Each row was made from one path, in order. Every step used is in the known rows, and no mark comes twice. Write each row's path.
Known rows:
dife/totov/didu/murov: [ 20 -40 -25 -30 -14 -56  39  19   8 -19   2  26  11  53  56 -40 -53   9
 -55  11 -47  -9  22 -64]
murov/zimu: [-27 -35 -36 -28   6  -5  11  25  27 -19  18 -14  19   4  70   0 -38   8
 -74  -2 -23  42  42 -83]
murov/zimu/varapo: [-25 -22 -27 -34  -4 -19  10  22  15 -31   9  -9  22  30  65   3 -41  -4
 -34  -2 -27  61  40 -43]
totov/dife/zimu/murov: [-31 -45  12  15  44 -16  41  67   5 -38  48 -33  10  34  59 -48 -88  56
 -60   1 -21  13  18 -36]
zimu/varapo/totov: [  6 -29   2 -25  11  10   1  26  10 -34  33  -5  21  41  54 -43 -38   0
 -39  13 -45  43  28 -51]
varapo/totov/labe: [ -2 -42  22  -7  43  14  34   7  21 -20  39 -19  11  46   4 -31 -25  14
 -72  12 -46  20  32 -74]
murov/zimu/dife/totov/dena/norug: [-12  -9  -5 -15   9  20 -24  60  -4 -46   1  30   4  32  64  55  18  13
 -25  33 -17  33  24 -38]
totov/didu/murov/zimu: [-13 -39 -37 -39 -57 -56  29  13  19  -2   0 -26  10  22  37 -17 -59   0
 -57 -28 -27   8  23 -68]
didu/murov/zimu/dife/totov: [  3 -36 -23 -29   7  -4   1  11 -13 -66  -1  36   7  14  85 -11 -40  41
  29   1 -29  23   7 -48]
dife/zimu: [-41 -36 -19  13  37  -8  37  45  14 -39  39 -12  25  32  69 -18 -43   8
 -79  -5 -32  47  32 -85]
totov/dife: [ -7 -36 -14 -24  37 -34  35  69  31 -36  31 -32  10   0  55  -9 -77  29
 -95  13 -18  22  49 -51]
dena/totov: [   1  -39   -4  -31   58   -2   19   27   14  -19   24   16   16   -9
   73  -63  -46   -2 -101    1  -54   21   48  -93]
zimu/dife/totov: [ 11 -36 -10 -22  46  -9  15  33 -10 -74  24  35  14  24  94  -1 -45  38
   0  36 -46  30  35 -50]
varapo/totov: [ -2 -42  -4 -21  21  22   3  29  20 -24  45  -7  20   5  64 -44 -33  12
 -82  16 -42  21  31 -86]
dife/totov: [ 11 -34 -20 -23  46   0  22  18  14 -31  22  43  19  36  92 -22 -29  15
 -75  43 -43  23  39 -80]
didu/murov/zimu/dife/totov/varapo: [  6 -37 -19 -33 -36 -27  -1  28 -16 -71  -7  18  11  61  35   0 -15  32
  31   5 -19  16   5 -23]
varapo/totov/didu: [  3 -51  -5 -26 -18 -23  13  33  24  -9  39 -32  17  10  31 -33 -55  -4
 -86  18 -49  17  35 -79]
dife/zimu/varapo/totov/didu: [-18 -37  22   1 -21 -27  21  50  10 -38  33 -32  20  47  10 -34 -63 -30
 -39   3 -49  61  15 -51]
didu/murov/zimu: [-16 -27 -45 -35 -13 -11  15   8  16 -12   6  -1  16  14  70 -25 -35  20
 -48 -31 -19  12  20 -71]
dife/zimu/varapo/totov/didu/murov: [ -5 -33  14  -3 -45 -34  22  36   0 -29  21 -28  17  60   8 -62 -66 -14
 -13 -27 -40  34 -12 -44]
varapo/totov/dena: [  2 -37 -19  -6   8  40 -13  39  25 -28  41 -22  12  21  39 -34  18  35
 -84  25 -23  18  30 -73]
didu/varapo/totov: [ 12 -57  -5 -21  62  37  -2  60  19 -11  66  -2  46  20  53 -44 -38  16
 -49 -15 -42  41  43 -74]
didu/varapo/totov/dena: [ 16 -52 -17  -2  50  53 -16  70  24 -18  61 -19  42  37  29 -34  18  38
 -54 -10 -25  38  38 -59]
didu/murov: [  2 -32 -38 -28   3 -21  31  18  14 -16  24   1  17  39  77 -39 -44  35
 -64 -27 -32  -1  29 -68]

Which path is each row?
[ -3 -26  -2 -51 -41 -55  14  18   5  -3 -18   0  12  21  21 -64 -69 -31
 -30 -28 -51  26  18 -48]
dena/totov/didu/murov/zimu/varapo
[-14 -27 -31 -42 -73 -68  26  17  10  -9  -9 -16  13  51  30 -14 -65  -7
 -20 -32 -34  33  19 -29]
totov/didu/murov/zimu/varapo
[-16 -36 -31 -29 -17 -18  10  22  -2 -51   7 -14  10   3  67  -4 -50  46
  21 -36 -17  25  17 -44]
didu/murov/zimu/dife
[  8 -27  20 -29  19  -5   4  61  22 -51  31 -35   9  12  34 -38 -76   8
 -49  20 -25  39  28 -29]
zimu/varapo/totov/dife
[ -2 -42  11 -25  32   5  15  61  29 -40  41 -39   7 -18  38 -37 -71  22
 -88  25 -19  21  32 -67]
varapo/totov/dife
[-24 -32  25  -3  76 -11  36  69  16 -53  27 -22  11 -22  39 -57 -87  -4
 -95   2 -32  41  27 -76]
dena/totov/dife/zimu
[  4 -57 -27 -20  20 -52  34  70  22  -2  50 -17  46  47  41  -9 -69   7
 -62 -25 -47  42  58 -54]
totov/didu/varapo
[-15 -23  -1 -31  -5  18 -18  22  15 -35  21 -14  15  15  45 -24 -33  -9
 -31   6 -33  59  22 -55]
murov/zimu/varapo/totov
[ 23 -46 -17 -28 -15 -60  31  31 -15 -54   8  22   9  47  59 -20 -67  32
  18  11 -49   0  16 -35]
zimu/dife/totov/didu/murov
[ -8 -38 -20 -27  27   1  -2  24  -3 -69   5  21  10   2  83  16 -37  26
   3  28 -32  49  29 -59]
murov/zimu/dife/totov
[ -9 -34   3 -34 -50 -28  -5  27  16 -19  13 -32  13  19  11 -15 -56 -28
 -32  11 -43  57  26 -49]
murov/zimu/varapo/totov/didu
[-15 -54  25   8  85  29  19 100  24 -48  64 -42  36   5  21 -39 -74  18
 -45 -24 -15  59  21 -60]
didu/varapo/totov/dife/zimu
[ -7 -43   9  -9  46  -4  31   6  -2 -66   1  26   4  36  29  27 -27  24
  16  29 -39  45  30 -44]
murov/zimu/dife/totov/labe
[  0 -23  -8 -39 -28  17 -15   6  11 -26   7  -8  12  27  45 -52 -33   0
 -12 -25 -27  31  -1 -51]
didu/murov/zimu/varapo/totov
[ -2 -48 -11 -28 -17 -25   0  40  -3 -79   5  21  16  48  37  25 -14  21
   4  37 -24  45  26 -29]
murov/zimu/dife/totov/varapo
[ -9 -65  41  11  81  40  10  86   3 -26  82 -42  34  30  33 -80 -79  52
 -26 -24 -24  32  12 -37]
didu/varapo/totov/dife/zimu/murov
[-36 -35   1   8  46 -22  44  76  20 -53  32 -40  12   8  47 -12 -80  18
 -83  -1 -12  47  29 -62]
totov/dife/zimu
[-31 -44  -8  17  38   0  27  34  -6 -17  58  -8  25  57  81 -57 -50  44
 -48 -11 -39  19  20 -56]
dife/zimu/murov
[ 12 -57  24  -6  79  28  27  41  23  -8  57  -9  41  62  -2 -34 -24  21
 -44 -19 -46  41  40 -62]
didu/varapo/totov/labe
[  6 -29 -24 -39 -53 -56  17   8   1 -21 -19  23  10  60  43 -27 -53 -18
 -13   1 -40  29   9 -35]
dife/totov/didu/murov/zimu/varapo
[-13 -18 -32 -39 -26 -23  10  15   7 -25  -1   0  17  50  63 -25 -44   8
 -18 -38 -23  36  17 -38]
didu/murov/zimu/varapo
[ 22 -57 -19 -30  40 -35  31  58  13 -16  34  28  46  60  53 -14 -54   5
 -52  10 -51  38  49 -64]
dife/totov/didu/varapo
[  0 -22   7 -43 -18   2  -6  39  17 -44   0 -38   0  -1  22 -46 -73  10
 -13 -18  -3  28   0 -27]
didu/murov/zimu/varapo/totov/dife
[-19 -46  36   2  76   1  31  58  -4 -33  39 -16   8  -1  52 -99 -94  31
 -71  -4 -39  11  15 -50]
dena/totov/dife/zimu/murov
[ 11 -39   3  -6  66 -10  49   4  13 -34  17  38   9  71  38 -11 -20  15
 -70  39 -51  23  38 -65]
dife/totov/labe
[  1  -1  14 -12  -9  32 -29  64  10  -8  24  -2  12  65  32  -3  13 -11
 -80  13 -30  28  25 -33]
zimu/varapo/totov/dena/norug
[ -6 -49  -3 -34 -62 -27   2  24  -4 -37  10 -39   2  -6  19 -21 -63  23
  20 -21 -32  13   3 -48]
varapo/totov/didu/murov/zimu/dife
